(in the rows, 128 means zero)
Known rows, with every step that occurs:
J/K/Q/C/P: [131 120 115 125  64 133 162 143 103 160 121 134 176 117 102  94 117  85
 120 152  59 105 155 110 109 121 150 129 107 135 147 123 149 169 129 107
  91 131  77  86 112 135 114 182 125  93  75]
Q/C/P/E: [146 116 141 135 106 129 130 136 114 135 125 131 149 115 126 153 120 111
 128 138  96 126 132 128 107 122 141 132 128 136 180 128 135 125 114 154
 110 130 123  92 118 133 134 172 132  96  97]
K/Q/C/N/E: [153 105 149 119  83 127 158 154 118  95 114 132 133 130  81 186 127  99
 126 127  24 119 152 123 138 121 122 110 111  97 189 124  91 186 184  61
 125 132 139  92 135 133 131 157 125 116 112]
S/P: [121 133 143 127 137 119 119 126 139 159 125 115 126 137 140 129 130 115
 138 130 126 134 139 128 135 135 130 129 132 117 138 125 133 138 131 146
 128 134 107 151 135 141 119 122 131 144 175]
H/E/P/R: [127 133 184 118 126 132 128 130  82 148 143 109 109 120 123 176 134 114
 140 134 109 126 132 120  95 120 148 138 120  97 147 135 116 127 122 108
 120 122 112 150 140 116  98 129 122 143 146]
H/E: [129 119 165 133 108 128 121 138 121 105 129 120 118 123 118 165 139 123
 121 121 112 122 123 130 119 117 133 124 100 113 162 108 106 125 139 116
 132 132 132 120 125 152 128 115 128 131 132]
P/E: [141 120 131 135 132 121 106 126 123 132 130 130 137 129 137 147 128 129
 135 128  93 124 127 140 123 124 132 128 115 132 121 128 115 102 113 148
 118 128 131 127 129 132 139 154 137 124 113]
K/Q/C: [145 125 113 121  96 116 142 145 114 142 118 132 153 125 107 122 120  89
 132 140  78 107 145 113 134 130 135 126 130 130 135 123 128 165 138  98
 108 131 106 112 118 138 120 163 131 117 102]
J/W: [132 123 111 136 110 122 139 127 110 137 129 125 145 130 126 102 134 127
 131 131  82 110 133 120 130 124 131 138 113 117 109 126 131 132 118 117
 114 132 128 124 126 134 122 140 121 124 104]
H/E/P/C/N: [141 116 173 139 125 138 138 149 127 106 136 138 128 110  95 166 128 144
 114 125 145 141 131 138 140 130 126 112 116  86 171 124  93 151 141 144
 131 129 168  84 121 111 124 151 128 121 137]
S/P/C/N: [133 121 154 133 137 118 125 136 152 125 124 131 139 137 125 126 126 147
 131 121 154 149 143 137 161 142 113 110 128 104 143 120 120 155 152 153
 130 137 151 106 131 119 137 141 136 134 182]
W/P/K: [102 132 123 145 107 136 137 122 122  99 116 121 139 140 128  92 133 163
 114 128 180 135 126 127 126 122 118 126 116 137 143 120 153 144 137 151
 132 132 160  80 127 141 134 102 132 126 138]
Q/K: [134 125 127 127 118 120 141 131 133 131 132 126 149 127 117  99 132 118
 131 125 104 120 131 120 129 130 133 122 118 114  90 119 135 130 130 103
 108 127 107 130 126 113 128 142 125 120 111]
R/P: [116 131 135 130 136 112 110 120 132 172 117 116 131 134 136 129 133 123
 134 136 116 133 137 132 141 132 132 129 133 116 147 127 131 145 129 150
 125 130 108 146 136 131 122 120 132 139 168]
J/K/Q/C: [142 121 111 119  74 113 153 143 108 154 119 132 172 128  99  95 120  82
 130 143  32  97 151 111 135 128 142 124 109 127 118 116 130 169 137  73
  89 132  84 103 119 138 120 182 130 110  77]
K/Q: [129 127 111 126 113 128 129 135 117 145 126 133 143 127 121 114 124 109
 129 138 104 112 143 123 123 126 132 130 113 133 112 130 128 144 131 124
 118 128 108 133 121 134 121 144 132 127 115]
W/P/R: [113 137 145 129 110 131 126 111 102 125 133 108 129 144 148 123 141 146
 147 134 141 132 130 121  94 113 130 134 110 125 119 129 159 131 131 119
 124 128 110 143 143 120 128 101 132 139 164]
P/K/Q/C: [132 125 113 122  94 115 150 147 103 123 106 131 157 132  99  97 116 106
 115 133 106 109 146 111 145 135 128 125 134 139 141 121 133 170 144 102
 108 132 146  74 117 143 117 160 130 114  93]
P/C/N: [140 116 139 133 128 128 132 138 142  93 126 144 140 129 114 125 125 159
 121 120 156 143 131 137 153 135 112 110 123 116 132 123 115 145 149 136
 130 132 173  85 123 107 146 145 133 118 134]
H/E/N: [139 107 200 147  99 132 128 146 132  50 125 113 114 125 112 186 146 131
 119 111 100 120 116 134 116 114 127 119  76 103 205  89  94 125 157 135
 135 136 147 131 124 167 131 111 122 135 135]
N/E: [129 116 153 128 113 138 125 134 126 102 126 122 110 125 119 164 132 135
 121 119 100 131 130 132 123 118 129 119 109 113 167 127 101 133 147 116
 138 127 146 119 136 141 137 119 126 128 122]
N/E/P/W: [115 134 154 116 128 143 150 136  91 122 126 132 103 119 106 158 123 149
 113 127 168 137 146 123 130 129 133 115 136 110 181 153 109 157 138 128
 135 118 167 116 138 104 102 137 119 126 112]
P/R: [126 133 149 112 128 122 122 120  98 135 133 116 123 139 141 134 132 129
 146 128 120 128 133 120 109 124 133 136 126 126 109 136 139 120 129 101
 119 124 117 151 142 113 119 124 128 139 143]
P/D: [125 134 146 110 132 134 116 123 147 147 148 113 116 130 129 111 123 118
 142 126 175 124 125 132 147 130 121 121 139  95 101 123 118 110 118 124
 129 131 107 122 128 139 119 131 124 123 157]
S/P/C: [125 130 142 135 135 118 109 134 144 150 125 124 139 130 141  97 125 142
 128 124 181 138 137 131 154 141 128 118 127 121 129 118 129 140 126 175
 124 135 140 120 121 137 135 138 140 135 166]
E/P: [128 136 126 128 145 137 140 128 119 163 136 130 126 115 121 134 120 117
 129 141 134 133 133 128 123 134 137 133 150 115 133 149 128 137 111 146
 125 122 120 134 129 110 107 147 122 128 125]
N/E/P/K/Q/C: [132 121 135 122  96 134 159 153  92 134 112 126 136 116  82 138 112 103
 109 137  82 115 154 115 135 132 140 122 133 110 184 140 106 185 145 106
 116 125 156  70 125 138 104 171 123 115  84]
C/N/E: [136 108 163 126 115 139 141 137 133  81 124 128 110 133 102 191 135 139
 124 116  72 141 135 138 131 119 115 112 109  97 183 128  90 149 173  93
 145 130 160 107 144 123 138 122 122 128 137]
R/P/C: [120 128 133 137 134 112  98 127 139 159 117 126 144 128 138  96 127 151
 124 131 170 138 137 135 159 138 129 118 127 120 135 120 127 147 124 180
 120 131 140 114 122 128 138 137 142 130 162]

Rows:
[133 123 120 127  86 135 154 145 110 145 121 133 157 113 110 119 117  92
 121 148 108 115 148 112 105 123 143 131 129 137 167 130 149 166 131 131
 110 129 100  95 110 135 116 163 126  98 100] => K/Q/C/P
[126 141 146 113 146 131 135 120  89 171 141 117 119 126 134 141 124 118
 147 141 127 132 139 118 104 130 143 141 147 112 111 155 138 129 112 120
 117 118 109 156 143  94  99 143 122 139 142] => E/P/R
[127 120 132 150 110 137 136 130 147  85 127 137 146 134 120 112 134 176
 122 125 179 149 130 138 139 124 109 107 107 113 143 117 137 155 151 155
 135 135 167  76 124 113 155 123 137 118 155] => W/P/C/N
[138 114 164 121 114 136 174 149 109  96 112 128 120 125  72 182 118 126
 112 124  81 142 142 126 148 134 120 113 149  88 218 141  94 184 170  89
 132 127 189  56 140 111 114 157 115 114 111] => Q/C/N/E/P/K
[128 109 159 150  94 146 134 136 144  59 124 130 129 131 111 149 139 183
 114 116 152 151 131 142 134 115 110 100  86  99 182 115 110 161 169 141
 145 134 184  67 131 126 163 115 136 118 150] => W/P/C/N/E
[151 108 166 148 123 124 113 134 132  77 125 123 132 131 132 169 135 137
 134 117  82 121 121 144 122 121 125 124  90 121 165 108 102 102 132 168
 121 133 147 136 128 149 143 148 131 128 116] => P/E/N
[125 129 129 121 102 105 141 145 113 154 104 119 155 140 110  97 118  95
 126 134 103 114 156 111 153 141 130 126 138 129 150 118 136 180 148 118
 108 138 127  96 124 156 108 155 132 130 140] => S/P/K/Q/C
[134 124 162 141 123 137 123 146 120 129 137 131 127 103 111 138 125 139
 111 128 173 132 127 132 132 130 141 119 115 104 157 122 104 135 115 165
 124 127 155  96 112 128 121 149 133 122 122] => H/E/P/C
[120 124 136 129  99 135 158 139 111 111 111 127 145 121 109 109 116 129
 106 133 158 133 135 115 123 130 131 128 146 143 189 126 153 155 135 140
 120 130 159  53 116 134 119 146 121  97 102] => Q/C/P/K
[133 121 150 135 127 145 127 142 125 128 133 132 120 105 113 139 119 150
 111 128 159 140 136 133 137 131 138 113 122 103 161 139  97 144 124 164
 132 122 168  93 122 119 130 155 131 120 112] => N/E/P/C
[113 138 153 113 141 120  99 115 150 190 137 101 120 137 137 112 129 113
 149 135 164 129 134 136 162 133 125 121 143  84 121 123 120 128 119 150
 127 133  87 139 137 144 113 124 128 134 199] => R/P/D
[133 122 178 109 136 154 144 133 142 136 152 115  95 123  95 181 122 118
 139 126 127 141 136 141 147 126 118 110 141  50 162 143  81 140 146 110
 143 127 131 106 146 116 109 144 112 122 163] => C/N/E/P/D
[152 116 124 119  99 117 160 148 120 119 117 138 152 133  89 149 123  94
 134 135  50 117 148 119 141 130 120 119 131 113 150 125 117 179 163  75
 114 133 121 101 127 121 123 165 127 115 118] => K/Q/C/N
[140 107 171 153 113 144 124 133 129  82 128 125 135 119 136 167 132 139
 123 127 111 129 125 142  95 115 134 129  88 131 195 115 123 104 125 200
 122 132 139 117 120 145 139 149 126 110 112] => C/P/E/N
[128 120 130 121 105 101 147 141 113 144  95 127 159 145  90 126 123 108
 125 139  68 124 160 121 166 139 117 120 140 113 173 122 125 202 171 102
 111 136 139  79 134 127 114 155 129 124 149] => R/P/K/Q/C/N
[130 109 171 135 121 122 113 136 142 113 114 125 125 133 113 161 134 162
 120 119 119 151 144 145 162 129 117 102 109  89 192 120  91 167 169 145
 138 133 171  93 139 122 148 130 137 129 171] => R/P/C/N/E
[126 130 168 111 134 154 127 130 137 159 153 108  95 115 111 153 120 113
 136 130 151 130 133 135 139 126 133 117 139  66 147 143  90 124 119 131
 137 124 117 118 137 134 107 142 117 124 148] => N/E/P/D
[156 105 175 148  97 132 136 143 124  77 118 123 144 117 121 176 128 119
 126 128  90 125 127 132 105 119 135 126 104 126 220 110 122 125 132 172
 112 135 139 100 117 148 138 169 125  99 101] => Q/C/P/E/N
[132 133 126 137 143 136 129 136 125 152 135 139 139 108 123 102 114 143
 118 135 189 137 133 131 140 141 135 122 143 118 123 142 124 139 105 177
 121 123 150 103 114 104 123 162 132 119 119] => E/P/C
[132 124 137 129 102 136 152 138 121 130 122 128 141 115 117 135 120 110
 121 138 129 131 134 116 111 125 138 129 141 132 184 129 148 150 128 135
 120 130 120  93 116 130 123 148 121  99 112] => Q/C/P
[120 132 122 114  84 131 165 146  82 129 114 142 152 121 104 109 116 118
 112 142 167 117 159 103 119 128 137 122 134 149 174 137 155 181 139 125
 110 126 131  88 113 118 102 163 124  96  90] => K/Q/C/P/W
[137 112 163 165 104 132 117 125 137  67 124 117 139 135 140 158 145 154
 135 123 108 126 118 145 107 110 123 122  75 119 174 102 125 114 135 185
 125 136 140 126 128 154 153 125 136 128 137] => W/P/E/N
[147 115 123 133  91 129 132 142 104 149 123 135 165 114 119 139 117  93
 129 147  73 109 149 124 101 119 146 133 114 141 161 129 135 141 116 150
  99 130 103  95 111 140 127 188 135  94  86] => K/Q/C/P/E
[119 128 109 139  75 122 152 138 109 114 106 125 164 136 106  85 126 124
 117 139 130 113 143 113 130 124 125 124 118 137 152 116 154 180 146 120
 112 136 140  67 118 149 126 138 134 113 113] => W/P/K/Q/C
[156 104 156 146  81 132 137 151 114  96 118 128 160 116 114 161 125 100
 127 137  62 108 142 127 100 116 140 127  88 132 203 111 122 141 135 169
 102 134 119 103 110 153 131 184 130  98  87] => K/Q/C/P/E/N
[107 125  87 151  74 129 151 127  95 124 115 124 171 140 118  52 134 143
 118 140 111 101 147 116 122 116 126 137  87 131 107 120 156 164 129 137
 108 136 138  81 119 151 121 130 128 120 101] => J/W/P/K/Q
[125 115 142 125 113 147 162 146 104 115 119 136 126 125  79 160 119 127
 110 133  82 131 156 130 132 127 123 119 120  98 174 148  94 179 165 112
 131 124 169  76 138 115 107 153 119 123 110] => C/N/E/P/K/Q
[140 105 149 120  81 126 163 155 108  74 103 132 138 137  73 159 123 119
 112 122  50 121 153 121 147 126 115 109 114 109 195 122  95 191 190  67
 125 133 178  53 134 137 128 154 124 113 101] => P/K/Q/C/N/E
[136 115 162 126 133 148 154 138 124 116 133 130 106 120  94 198 127 128
 125 128  79 145 139 137 125 124 124 117 130  80 188 148  90 157 156 111
 142 123 151 112 145 103 117 140 116 128 134] => C/N/E/P
[150 113 121 117  77 115 168 146 114 131 118 139 172 136  82 122 123  88
 132 140   4 107 154 117 144 128 128 117 110 111 132 119 119 184 162  50
  95 135  99  91 128 120 122 183 126 108  93] => J/K/Q/C/N
[120 128 120 123 102 100 130 139 106 167  96 120 160 138 107  98 120 103
 122 142  92 114 155 115 158 138 131 126 138 128 159 120 135 188 146 124
 106 134 127  91 125 145 111 153 134 125 134] => R/P/K/Q/C
[129 124 149 128 130 147 138 134 117 140 133 124 108 112 111 171 124 124
 122 132 106 134 136 132 117 124 138 125 128  99 171 147 101 142 130 133
 136 121 138 124 135 122 115 139 120 128 121] => N/E/P
[105 127 131 133 115 148 145 130 115 114 119 130 136 123 123 102 120 150
 103 132 186 139 133 125 112 126 130 132 130 149 165 133 151 134 128 168
 129 127 158  72 119 130 120 126 123 108 113] => C/P/K
[127 129 172 114 130 141 132 126  89 147 138 111 102 123 124 176 128 126
 140 132  96 134 140 123  99 121 144 132 127  97 151 155 111 134 131 107
 127 118 126 147 151 106 107 133 120 140 136] => N/E/P/R
[151 114 165 121 115 136 168 147 119 114 124 128 115 118  80 206 123 109
 128 130  51 140 141 128 137 129 126 115 145  78 211 142  91 179 163  86
 132 126 152  94 141 107 117 159 115 116 121] => Q/C/N/E/P
[138 124 120 119 113 126 179 150 101 135 114 141 154 126  75 131 111 102
 119 143  83 123 155 117 148 141 123 124 156 108 159 143 121 194 153  99
 111 128 152  66 126 105  98 182 120 112 105] => E/P/K/Q/C/N
